What can hang from each mark:
U: E L
L: Q U
E: N S W
Q: E K
N: E L Y
B: Q
S: L

Every row comes from one small tree of marks. Brackets hold a mark, then the marks that hang from it, in alphabetical order. Every link used is in the known rows. Which tree was each row made from?
Known rows:
(E (N (L Q U) Y) S): [ 0.258 -1.261 -0.892 -0.407  0.272 -1.529 -2.857 -2.136  1.987  2.600
 -0.367  2.109  0.360  1.350  2.515 -1.534 -1.532 -3.479  0.830  1.754]
(Q (E N W) K): [-1.206  0.501 -2.106  1.269 -3.472 -0.111 -0.454  1.636 -2.799 -2.130
  4.907 -1.540 -3.806 -1.024  1.696 -1.420  0.400  1.712 -0.445 -1.372]
(B (Q (E (N L) S))): [ 1.889 -2.121 -2.041  0.792  0.758  2.850 -0.574 -0.891 -3.086  0.630
  0.784  2.888 -0.668 -0.056 -0.483  0.625  0.567 -0.958  0.148  2.478]
(U L): [-0.598  3.641  0.230  1.213  3.293 -0.289  0.757  0.626  1.241 -0.521
 -3.585  0.335  2.438  0.886  2.279  2.532  0.343 -1.884  0.413 -1.240]
(N E Y): [-0.657  1.318  1.588  0.597  1.156  2.689 -2.640  3.008  2.325  1.587
 -2.187 -4.026  6.140  0.659 -0.098  4.128 -1.277 -3.624 -0.595 -2.941]
(S (L (Q K))): [-2.579 -0.358  1.169 -0.311  2.071 -0.883  1.123 -2.517  0.971 -1.200
  0.207 -0.314  0.089 -0.021 -0.671  0.625  0.039  1.562 -1.301 -3.532]
(E (N (L Q) Y) W): [-0.454 -0.250  2.301 -1.496 -2.022 -2.111  0.455  6.460  2.473  0.377
 -0.252 -0.319  3.238  4.701  1.604 -1.601 -0.523 -2.117  1.108 -0.598]
(E S): [-1.350  1.660  0.789 -0.023  2.221  0.704 -0.805 -1.876 -0.255  0.633
  0.088  0.186  1.500 -0.177  1.445  0.314  0.014 -1.374 -0.583 -1.093]
(B (Q (E (N Y) S) K)): [ 1.945 -1.660 -2.013  0.282 -0.466  2.859 -4.731 -1.513 -1.530  1.083
  4.772  1.059 -4.481 -1.195  0.739  5.099 -0.567  0.937 -1.368 -0.307]
(N (L Q (U (E W))) Y): [ 3.574  1.237  1.498 -1.972 -0.890 -3.196  1.820  2.128  2.067  1.196
 -5.975 -0.490  2.469  2.200 -1.693 -1.377 -0.470 -0.004  2.481  2.650]
(Q (E (S L))): [-1.917 -1.153 -1.983 -1.692  2.721  3.888  0.649 -4.129 -0.505 -1.338
  0.320  1.710  0.269 -2.213  0.186  0.638 -0.369  0.557 -1.583  0.572]
(Q E): [-0.643  1.430 -1.228  0.800 -0.064  1.770 -0.721 -2.487 -1.595 -0.816
 -1.484 -0.965  2.492 -2.135 -0.256  1.079 -0.469  0.212 -1.111 -2.423]
(N (E S) Y): [-0.925 -0.153  1.691 -0.059  1.897  3.263 -2.974  1.634  2.160  2.248
 -0.502 -2.583  4.664  0.142 -0.022  3.435 -1.068 -3.733 -1.050 -1.122]
(B (Q (E N) K)): [ 1.677 -0.118 -2.312  2.495 -1.206  1.465 -2.224 -1.820 -3.568 -0.394
  3.527  0.032 -3.754 -1.181  0.065  2.865  0.107  1.867 -0.501 -1.846]
(U E (L Q)): [ 1.563  2.702  1.479  2.659  2.114 -1.560  3.345  1.298  3.124  0.000
 -6.475  1.626  2.338  1.778 -1.134  1.446  0.921  0.619  1.824  0.717]
(U (E N S) (L (Q K))): [-0.180  0.172 -0.583  4.335  1.158 -1.464  0.672  0.786  2.241  0.013
  0.453  3.313 -4.933  0.992  0.852  0.287  1.744  0.811  1.205  2.868]
(Q (E (N (L U) Y) W)): [ 1.198  0.292 -3.607 -1.336 -2.764 -0.099 -1.831  1.121 -1.059 -0.012
 -0.089 -0.535 -0.206 -0.026  2.662 -1.413 -1.407 -1.809  1.126  2.134]
(Q (E (N L Y) S) K): [-2.210 -2.742 -3.087  0.332 -0.739  2.602 -4.906  0.003 -1.094 -0.342
  2.670  0.960 -3.373 -2.710  0.955  1.530  0.052 -1.660 -2.268  1.282]
(Q (E (N Y) S W) K): [-1.061 -1.164 -1.609 -0.915 -2.879  1.148 -3.247  1.882 -0.803 -0.689
  6.262 -0.327 -4.768 -0.982  2.503  0.827 -0.292  0.723 -1.317  0.235]
(S (L (Q (E W)))): [-0.423 -0.969  1.228 -2.478 -0.608 -0.041  4.642 -0.228  0.270 -1.965
 -0.630  0.305  2.446  0.724 -1.465 -1.661 -0.340  2.799 -0.298 -1.841]
(E N (S L) W): [-2.460  0.570 -0.426 -1.955  1.617  0.992  2.356  2.326  0.872 -1.143
  4.574  1.281 -1.820  3.515  4.625 -2.482  0.114 -0.796  1.131  1.749]
(N E (L Q) Y): [-0.761 -1.637  3.335  0.170  0.609  0.948 -0.917  3.663  2.682  1.883
 -4.847 -2.601  8.228  1.410 -3.214  1.822 -0.866 -3.917 -0.564 -2.251]

Which tree is each row?
[ 2.013  1.781 -0.940  2.499 -3.016 -4.469  1.557 -0.021 -0.198  0.101
  1.768 -0.758 -5.020  1.303  0.945 -3.715  0.178  2.634  2.861  1.462]	(L (Q K) (U (E N W)))
[ 0.884  0.789 -1.468  0.795  2.008 -1.773  1.675 -5.284  0.918 -0.393
 -2.596  0.256 -2.817 -1.057 -1.505 -0.386  0.003  2.905  0.904  0.874]	(S (L (Q K) (U E)))
[ 0.617  0.497  0.268  1.679  0.547 -0.490  1.830 -1.855  1.088 -0.621
 -4.140  1.830  2.873 -0.949 -1.034  1.547  0.010  0.726 -0.301 -1.988]	(U (L (Q E)))
[-0.597 -2.570  4.667 -0.465  0.001 -0.619  3.179  4.064  0.246  1.260
 -1.420 -1.187  5.432  1.770 -3.740 -3.308  0.892 -2.277  0.532  0.501]	(N (E S W) (L Q))
[ 1.505 -1.343 -0.250 -0.731 -2.709 -3.121  0.496 -6.147 -2.813  0.165
  2.877  0.361 -3.672 -3.478 -1.475 -3.099 -0.115  3.321 -0.537 -0.456]	(L (Q (E S W) K) U)
[-1.154 -0.089  0.619 -2.280 -0.207  0.237 -1.333  5.720  1.182  0.428
  1.829  0.286  0.547  3.291  3.397 -1.005 -0.081 -3.320  0.573  2.164]	(E (N L Y) S W)
[-1.252  1.400  0.446 -0.149 -0.538 -0.501  0.748  2.998 -0.171 -0.049
  4.336  0.244 -1.310  2.891  4.217 -2.682  0.137 -1.184  1.177  0.716]	(E N S W)
[ 1.754  0.442 -0.518  1.958  0.499 -2.683 -0.238 -6.195 -0.334  1.377
 -0.812  0.919 -3.811 -2.276 -1.697 -1.401  0.424  2.167  0.550  1.524]	(L (Q K) (U (E S)))
[-0.573  0.775 -0.247 -0.316 -2.291 -0.453  0.158  0.137 -3.144 -2.100
  2.009 -2.235 -1.568 -2.456 -0.907 -0.098  0.702  2.481 -1.273 -2.487]	(Q (E W) K)
[ 2.017  3.704 -3.470  1.802  0.013  0.263 -2.859 -0.220  2.280  1.465
 -1.679 -0.525 -1.382  1.459  4.017  1.315 -1.636 -1.373  2.458  2.220]	(L (U (E (N Y))))
[ 1.379  0.778  2.594  1.023  0.730 -3.178  3.566  2.276  1.366 -0.565
 -1.290  1.839 -3.215  0.977 -1.643 -0.336  2.397  2.785  1.220  2.567]	(U (E S W) (L (Q K)))
[-0.648 -3.549  1.630 -1.356 -2.041 -1.617  1.411 -0.550 -2.653 -1.066
  1.017  0.938 -1.164 -2.398 -4.003 -2.946  1.494  1.896 -1.683  0.149]	(N (L (Q (E S W) K)))
[-0.480 -1.502  0.494  0.410 -0.610 -0.054  1.169 -1.681 -1.063 -0.544
 -4.153  0.707  4.535 -1.399 -3.389 -1.361  0.055 -0.203 -1.081 -1.793]	(N (L (Q E)))
[-0.902  0.975 -0.812 -0.658  4.414  2.838  2.128 -0.987  1.717 -0.719
 -2.148  1.670 -0.426  0.561  0.096  0.600  0.708  0.530  0.556  3.204]	(U (E (S L)))
[-0.184  0.143  3.199 -1.840  0.200  1.786 -0.960  4.792  1.789  1.633
  0.902 -3.238  4.153  1.624  0.130  1.779 -0.638 -2.774 -0.084 -0.583]	(N (E S W) Y)
[-0.422 -2.138  1.608 -0.623 -2.804 -2.212  1.831  0.748 -2.696 -1.751
 -0.678 -0.733  0.543 -1.781 -4.092 -2.396  1.172  2.056 -1.330 -1.772]	(N (L (Q (E W) K)))
[-2.750  0.084 -1.716 -1.714  3.065  3.277 -2.173  0.750  3.401  0.195
  2.723  1.523 -0.669  2.379  5.060  2.065 -1.338 -2.443 -0.300  0.862]	(E (N Y) (S L))
[-2.025 -2.151 -0.726 -0.173  0.573  0.850  0.968 -4.268 -0.517 -1.872
  0.390  0.340 -0.639 -2.611 -2.410  0.731  0.036  2.949 -2.179 -3.172]	(S (L (Q E K)))
[ 2.091  1.817 -0.431  2.557 -0.147 -3.270  0.070 -4.812 -0.176  0.834
 -2.426 -0.629 -2.311 -1.785 -1.869 -0.775  0.268  2.402  1.067 -0.290]	(L (Q K) (U E))
[ 0.986 -0.488  1.134 -2.152  0.757  0.353 -1.416  1.984  0.390  2.307
 -1.656 -2.531  3.462  0.321 -0.366 -0.542 -0.643 -4.224  0.835  2.715]	(N (E S W) (L U) Y)
[-0.827 -0.591 -0.100 -0.943 -1.557  0.197 -0.302 -1.321 -3.212 -1.356
  3.652 -0.579 -3.147 -3.178 -0.826 -0.799  1.004  2.293 -1.715 -0.591]	(Q (E S W) K)
[ 3.928  1.191  1.218 -1.481 -1.029  0.555  2.144  0.671 -3.104 -0.302
 -0.412 -0.816  1.686  0.696 -1.630  1.684  0.005  2.559  0.536 -1.632]	(B (Q (E W)))
